Each row was made from one small tree. The marks that hang from a mark follow it in brackets, in the order of their numbers. Every link used is in the known rows. Write each row's tree.
Known rows:
k_621(k_295 k_843): -63, 36, -108, 14, -120, 141, 43, 115, -36, -104, -82, 77, 263, 24, -6, 3, 28, 5, -122, 82, 130, 71, -2, -30, -207, 4, -32, 59, 34, -176, -9, -91
k_920(k_303 k_621(k_766)): -2, -17, -177, 366, 65, -63, 434, -71, -22, 35, -150, -38, 98, -178, 116, -109, -57, -71, 241, -49, 120, -3, 106, -191, -92, -127, -24, -169, 13, 50, 134, 90
k_295(k_621(k_92 k_262 k_472 k_526 k_557 k_843)): 48, -77, 261, -236, 41, -11, -105, -21, 123, 46, 157, 18, -351, 197, -92, 94, -219, -175, 62, -1, -196, 99, -109, 55, 109, 97, -63, 98, -100, 7, -21, -214
k_524(k_621(k_92 k_223 k_295 k_472 k_526 k_557)): -195, -69, 249, -276, -198, 12, -145, 109, -75, -81, 119, 20, 54, 409, 71, 196, 138, 149, -99, 20, -392, 74, 20, 305, 195, 17, -293, -174, -82, -52, 77, 2
k_303(k_920(k_621)): 217, -102, -359, 187, 69, 138, 326, -200, 20, -133, -234, -19, 120, -51, 30, -139, -156, 165, -39, -247, 368, -28, 159, -213, -164, -14, 206, -163, -49, 192, 397, 130
k_843(k_621(k_92 k_223 k_262)): -44, -75, 112, -27, 183, -58, 191, -94, 94, -19, 118, 110, -29, -119, -77, -227, -145, 16, -63, 149, 58, -28, -207, 60, -163, 38, 82, 38, -22, 104, -61, 62
k_92(k_621(k_223 k_472 k_526 k_843)): 13, -183, -13, -11, 57, 50, 41, 110, -205, -21, 151, 2, 33, 142, 78, 192, 53, -12, -183, 21, -44, -115, -50, 10, -94, -71, -178, 117, -63, -121, 67, -52
k_325(k_621(k_92 k_262 k_524 k_792)): 55, 88, 183, -128, 22, -24, -206, -184, -71, 254, 134, -201, -274, -138, -8, -11, 3, -80, 214, 64, 44, -277, 158, -20, 132, 185, 148, -156, -129, -79, -68, 154
k_792(k_621(k_262 k_524)): 184, 14, 16, 15, -26, -57, 42, -104, 44, 2, -156, -128, -153, -251, -47, 149, 83, 135, 17, -388, 158, -177, 92, -142, -17, 196, 101, -155, -8, -93, 62, 252
k_223(k_621(k_843)): 89, 21, -56, 122, -81, -23, 195, 89, 45, -101, -241, -46, 172, -210, 74, 89, -250, 112, -100, -113, 147, -24, 61, -187, -103, 19, 112, 70, 72, 81, -48, 136
k_295(k_621): 118, 134, -115, 26, -146, -2, 399, -126, -105, -161, -143, -69, 44, 35, -108, 34, -277, 23, -44, -275, 223, -78, 127, -135, -99, 71, 149, -95, 29, -15, 77, 71
k_223(k_621): 126, 93, -121, 147, -115, -6, 341, 21, -34, -118, -249, -104, 179, -156, 56, 23, -297, 200, -80, -239, 158, -111, 150, -208, -48, 4, 179, -77, 65, 155, 33, 238
k_920(k_621(k_472 k_526)): 29, -59, -230, 36, -7, 229, 325, -121, -219, -70, -94, 42, -74, 62, -13, 22, 1, 160, 38, -251, 71, -183, 130, -94, -21, -95, 56, -90, 127, 122, 119, 76
k_262(k_621(k_524 k_557 k_792)): 192, -10, -146, -46, -78, -85, -62, -138, -2, -53, -183, 7, -147, -138, -35, 120, -85, -44, 152, -178, 21, 17, 299, 24, 88, 138, 34, -164, 149, -156, 36, 87
k_223(k_621(k_262 k_524 k_526 k_557 k_792 k_920)): 154, -47, 201, -59, 169, -124, -417, 39, 193, 11, 23, -240, -308, -113, 23, -15, 22, 111, 154, -120, -269, 14, -128, -98, 340, 136, 266, 196, 37, 153, -274, -33
k_843(k_621(k_526 k_920)): 38, 12, -252, -5, 73, 119, 262, -61, -4, -263, -130, 6, 107, -29, -65, -97, -18, 127, -50, -112, 76, -46, -57, 26, -78, -156, 212, 87, 144, 256, -116, 64
k_303(k_920): 277, -53, -333, 161, -1, 191, 220, -103, 87, -114, -172, -92, 149, -54, 15, -116, -168, 112, -118, -235, 384, -32, 130, -201, -160, 24, 217, -232, -146, 137, 404, 90
k_843(k_621(k_295 k_524 k_526)): -46, 48, -243, -20, -8, 85, 84, -131, -266, -158, 31, -60, 23, 51, 42, 27, 103, 143, -57, -171, 2, 42, -38, 76, -33, 33, 249, 101, 21, 16, -328, 86
k_92(k_621(k_223 k_295 k_472 k_557 k_792)): -67, -97, 44, -78, 25, -203, -160, 107, -156, 17, 254, 79, 125, 255, 31, 15, 5, 16, -132, 179, -199, 25, 17, 172, 73, -60, -224, 9, -146, -147, 176, -12
k_92(k_621(k_472 k_524 k_526 k_557 k_843)): 92, -136, -78, -92, -13, -39, -89, 41, -251, -25, 95, -75, -43, 246, 84, 247, 12, -65, -5, -110, -89, -8, 68, 40, 131, -114, -108, 67, -59, -78, 43, -67
k_472(k_621(k_792)): -52, 233, -146, 138, -51, 63, 132, -190, 91, 95, 23, 5, 142, -91, -95, -119, -35, -6, -163, -17, 174, -110, 178, -119, -51, 148, 70, -5, -80, -194, 130, 80
k_792(k_621(k_92 k_295 k_472 k_524 k_526 k_766)): -57, 10, 83, -50, -42, -9, -273, 94, -140, 209, 86, 78, -302, 214, 90, 220, 115, -59, -57, -235, -126, -83, 225, 75, 139, -41, -181, -65, -189, 19, -79, 192
k_766(k_621(k_843)): 68, 110, -121, 97, -227, 72, 244, -79, 34, -35, -125, 111, 217, -167, 40, 77, -118, 7, -139, -10, 228, 56, 96, -49, -150, -133, -91, 15, 94, 32, 47, -140
k_792(k_621): 160, 69, -149, 54, -165, -27, 291, -77, 12, -186, -320, -17, 149, -165, -19, 167, -65, 167, -119, -367, 237, -165, 253, -57, -120, 43, 4, -227, 47, -6, 247, 300
k_843(k_621(k_295 k_557 k_920(k_303))): -72, 36, -193, 34, 17, -170, 242, 25, 87, -239, -84, 76, 292, -8, 7, -190, -30, 72, 117, 142, -82, 268, -79, 178, -46, -251, 47, -5, 79, 187, -59, -17
k_920(k_621(k_295 k_792)): -71, 21, -182, 65, 13, 47, 116, -129, -111, -89, -78, 73, 114, -16, -44, -114, 57, 130, 9, -46, 101, -49, 144, -69, -49, 18, 79, 13, 92, -97, 51, 87
k_303(k_920(k_621(k_223 k_295 k_472 k_524))): 59, -187, -186, 109, 123, 60, 4, -84, -146, 75, 61, 79, -113, 81, 82, -107, 63, 180, -34, -113, 165, 56, 16, -88, -100, -14, 105, -80, -123, 110, 163, 41
k_621(k_92 k_223 k_262 k_766): -36, -68, 403, 67, 217, -24, -118, 125, 191, 281, 201, 88, -190, 45, -28, -275, -180, -241, -17, 254, -32, -122, -217, -72, -74, 99, -132, -16, -155, 66, 80, -89
k_325(k_621): 97, 192, -128, -18, -215, 78, 342, -125, -227, -58, -226, -162, 196, -68, 68, 78, -171, 90, 57, -76, 175, -294, 237, -5, -96, 50, 110, -277, 31, 89, 162, 220
k_526(k_621(k_223 k_295 k_472)): -255, 98, -14, -104, -95, 117, 87, 79, -135, 44, 120, 43, 134, 94, -127, 79, 68, -4, -88, 127, -40, -7, -32, 108, 47, -72, -132, -92, -22, -74, 133, 183
k_524(k_621(k_472 k_766 k_843 k_920)): -113, -62, 87, -48, -85, 57, -82, 289, 174, 98, -101, 64, 93, 34, -61, 158, 119, -55, -55, 13, -27, -85, -12, -62, 51, -166, -260, -69, -18, 74, 102, 118
k_325(k_621(k_223 k_472 k_557)): 23, 49, 119, -155, -169, -103, 104, -18, -222, 44, -30, -18, 42, 86, 111, 88, -175, 75, 76, 136, -118, -171, 45, 246, 3, 19, -80, -284, -19, 176, 197, 72

Which tree is each row?
62, 32, -67, 126, -88, 50, -8, -32, 40, 27, 25, -43, -65, -165, 122, 113, 227, -38, 111, -31, 26, 165, 17, -41, 41, -246, -34, 130, 113, 24, -270, -309
k_766(k_621(k_524 k_526 k_843 k_920(k_303)))
-127, -13, 207, -100, 87, 24, -157, -15, 51, 103, 108, -124, -100, -189, -139, 106, 150, -152, 52, 145, 31, 7, -258, -43, 57, 161, 24, 107, 19, -210, -75, 51
k_526(k_621(k_223 k_262 k_524 k_843))
-16, -104, 11, 61, 115, -99, -41, -177, -181, 15, 50, 37, -170, -95, -12, -85, 128, 95, 66, -60, 111, -97, 3, -57, 0, 83, 130, 36, 118, -101, -86, 33
k_920(k_621(k_223 k_524 k_792))
-44, -100, 214, -140, 229, -199, 40, 8, 241, -96, 71, 184, -18, 26, -112, -325, -169, -11, 47, 291, -111, 109, -278, 196, -28, -130, 8, 95, 76, 289, -24, -86
k_843(k_621(k_92 k_223 k_262 k_557 k_920))
-184, 216, -90, 91, -103, 58, 3, -60, -87, 138, 64, 68, 144, 57, 0, -26, 108, -42, -127, 59, 104, 76, 81, -69, -117, 110, -7, 167, -45, -291, -147, -63
k_472(k_621(k_295 k_524 k_843))
95, -95, 181, -7, 129, 196, -25, -23, 43, -33, 115, -168, -163, -63, -4, -56, 105, 101, -51, -48, -108, -156, -304, -61, -76, 291, 122, 19, -1, -66, -34, -159
k_621(k_223 k_262 k_526)
45, -26, 100, 109, 102, -38, -255, 232, 40, 75, -104, -92, -161, -39, 136, 95, -48, -58, 18, -88, -78, -9, -74, -185, 113, -61, 111, 303, 49, 224, -361, -4
k_223(k_621(k_524 k_526 k_766 k_843 k_920))
176, 17, -261, 9, -50, 235, 268, -3, 33, -197, -332, 17, -25, -65, -60, 81, -41, 56, 71, -244, 52, -120, 268, -79, -87, -54, 7, -84, 293, 44, 42, 48
k_262(k_621(k_526 k_920))
12, -66, -84, -1, 5, -118, -159, 121, 286, -90, -158, 128, 52, -186, -3, 48, 94, -130, 208, 210, -170, 287, 150, 109, -21, -56, -189, 35, 166, -205, -33, -131
k_262(k_621(k_295 k_557 k_792 k_843 k_920(k_303)))
-214, 89, 161, -139, 81, -11, -387, 102, 196, 269, 217, -29, -73, 45, -166, 5, 8, -262, 71, 263, -275, 71, -130, 89, 325, 74, -143, -9, -221, -33, 172, 137
k_526(k_621(k_262 k_295 k_472 k_557 k_766 k_792))
-83, 52, 62, 20, -162, 87, -45, 0, -75, -46, 79, 108, 131, 26, 166, 129, 117, 65, -226, 130, -102, 168, -111, 144, -132, -3, -156, 219, 54, -63, -197, -330
k_766(k_621(k_223 k_295 k_526 k_843))
175, -111, -283, 148, 88, 121, 294, -200, 44, -89, -180, 49, 71, 37, 21, -190, -213, 96, -26, -175, 366, -11, 227, -179, -132, -92, 134, -167, -83, 211, 406, 118
k_303(k_920(k_621(k_92)))
-12, -27, 23, -48, 71, -85, -527, 54, 48, -49, 205, -184, -172, 122, 72, -52, 407, -24, 279, 59, -348, 266, -45, 148, 340, -59, 90, 74, -18, -128, -287, -291
k_621(k_295 k_524 k_526 k_557 k_792 k_920(k_303))
17, -114, 38, -115, 133, -191, -262, -181, -92, -139, 162, -46, -164, -16, 56, 6, 83, 62, -27, 16, -172, 113, -219, 260, 117, 154, 215, 144, -6, 31, -284, -45
k_843(k_621(k_223 k_524 k_526 k_557 k_792))
-69, -58, 69, -81, -195, 55, 162, 70, -62, -32, -23, -34, 115, 17, -27, 193, 121, 209, -135, -144, -12, -155, 18, 22, 1, 41, -152, -287, -18, -70, 177, 206
k_524(k_621(k_223 k_472))
-36, -31, 330, -11, 32, -207, -97, 124, 78, 77, 55, 185, 17, 307, 67, -209, -346, -248, -24, 280, -106, 64, -63, 185, 29, -72, -236, -94, -86, 194, 206, -145
k_621(k_92 k_223 k_557 k_766)
-105, -11, 15, -32, 129, -95, -37, 84, 85, 129, 123, 144, -4, 51, -22, -151, -160, -62, 0, 175, -210, 110, -252, 130, 8, -8, -33, 33, -155, 232, -19, 57
k_843(k_621(k_262 k_295 k_472 k_557 k_766))
36, 140, -9, 25, -123, 167, -53, -135, -107, 99, 132, -104, -107, -27, 76, 64, 167, 104, -16, -147, -72, 43, -30, -49, 68, 81, 59, 78, -2, -51, -242, -197
k_766(k_621(k_262 k_295 k_524 k_526))
-75, 51, 111, -177, 54, 25, -56, 78, 321, -86, -128, -53, 132, -73, -230, -9, -34, -178, 130, 217, -45, 103, -173, 21, 146, -77, -51, 86, 123, 52, 188, -11
k_526(k_621(k_262 k_557 k_843 k_920))
5, -41, 101, 109, -24, -39, -113, 7, 25, 52, 132, 5, -119, -153, 160, 91, 281, -26, 69, 103, -69, 197, -140, 51, 0, -188, -96, 189, 112, 0, -337, -390
k_766(k_621(k_223 k_524 k_526 k_843 k_920(k_303)))
-63, 118, -40, 122, -49, 32, -135, 118, -210, 166, 48, -13, -5, 168, 54, -69, 24, -112, 4, -55, 60, -23, 35, -93, 9, 16, 30, -25, -95, -46, -132, 17
k_621(k_295 k_524 k_766)
29, 58, -67, -6, -39, -98, -102, 154, 0, 29, -228, 148, -53, 139, 10, -11, -95, -140, 180, -5, -133, 116, 193, 59, 54, -91, -145, -27, 178, 73, -56, -16
k_262(k_621(k_295 k_524 k_557 k_766 k_920))
-97, 127, 95, 131, 20, -222, 46, -47, 77, 98, 95, 17, 39, 50, 30, -190, 87, -36, 112, 161, -86, 157, -48, 63, 40, -53, -54, 16, 24, -52, -33, -186
k_472(k_621(k_223 k_524 k_557 k_920(k_303)))
-130, 37, -31, -74, -260, 88, 75, 89, 1, -173, -177, -63, 359, 23, 4, 235, 171, 147, -144, -81, 21, 25, 66, -2, -66, 90, -124, -87, 15, -240, 49, 131
k_524(k_621(k_295 k_843))
27, 108, 168, -70, -10, -220, 81, 71, 125, -30, -86, 123, -60, 342, -106, -156, -433, -261, 84, 41, -20, 77, 86, 31, 101, -183, -87, 15, -5, 273, 103, -97
k_295(k_621(k_92 k_557 k_766 k_920))
-214, 153, 131, 183, 122, -19, 85, 43, 226, 185, 192, 19, 105, -67, -33, -294, 203, 18, 12, 287, -132, 84, -185, -65, -132, 72, -82, 119, -54, -176, -58, -168
k_472(k_621(k_223 k_262 k_295 k_920(k_303)))
3, -64, -59, -85, 12, -71, -241, 39, -77, -181, 70, -82, 216, 226, 92, 159, 59, -58, -121, 92, -188, 107, 46, 119, 84, 41, -107, 221, -94, -246, 38, -113
k_92(k_621(k_295 k_526 k_557 k_792 k_843))
8, -119, 131, 3, 15, -41, -152, 55, -117, 30, 74, 31, -91, -72, 31, 37, 117, -43, -49, 63, 142, 12, -175, -16, -142, 85, 32, 82, 66, -183, -180, -160
k_621(k_223 k_524 k_843)
-65, -82, 382, -70, 156, -81, -450, 107, 83, 443, 250, -22, -293, -213, 75, 75, 47, -213, 53, 397, -179, -221, -232, 59, -12, 241, -108, 43, -230, -21, -57, 18
k_325(k_621(k_223 k_262 k_472 k_766 k_792 k_843))
61, 8, -255, 7, 19, 80, 184, -191, -219, -164, -31, -98, -37, -54, 15, 36, 21, 115, -28, -253, 106, -48, -20, 11, -28, 23, 298, 33, 51, 86, -237, 122
k_843(k_621(k_524 k_526))
-200, 175, -103, -96, -23, 109, -87, 46, 96, -68, -6, -42, 200, 2, -236, -38, 143, -68, 4, 124, 35, 12, 81, 14, 166, -129, 19, 36, 55, -78, 83, 173
k_526(k_621(k_295 k_792 k_920))
-19, -118, 132, -12, 79, 14, -52, 217, 144, -97, -47, 164, 89, -42, -68, -130, 68, -30, -78, 233, 103, 10, -221, 4, -207, -141, -71, 154, 182, 30, -28, -234
k_621(k_223 k_843 k_920)
-15, -205, 276, -148, 226, 66, -587, 49, 193, 453, 451, 78, -567, -157, -163, -50, 178, -252, 114, 166, 23, -54, -81, -110, 148, 58, -28, 68, -188, -240, -160, -105
k_621(k_92 k_262 k_472 k_524 k_792 k_843)
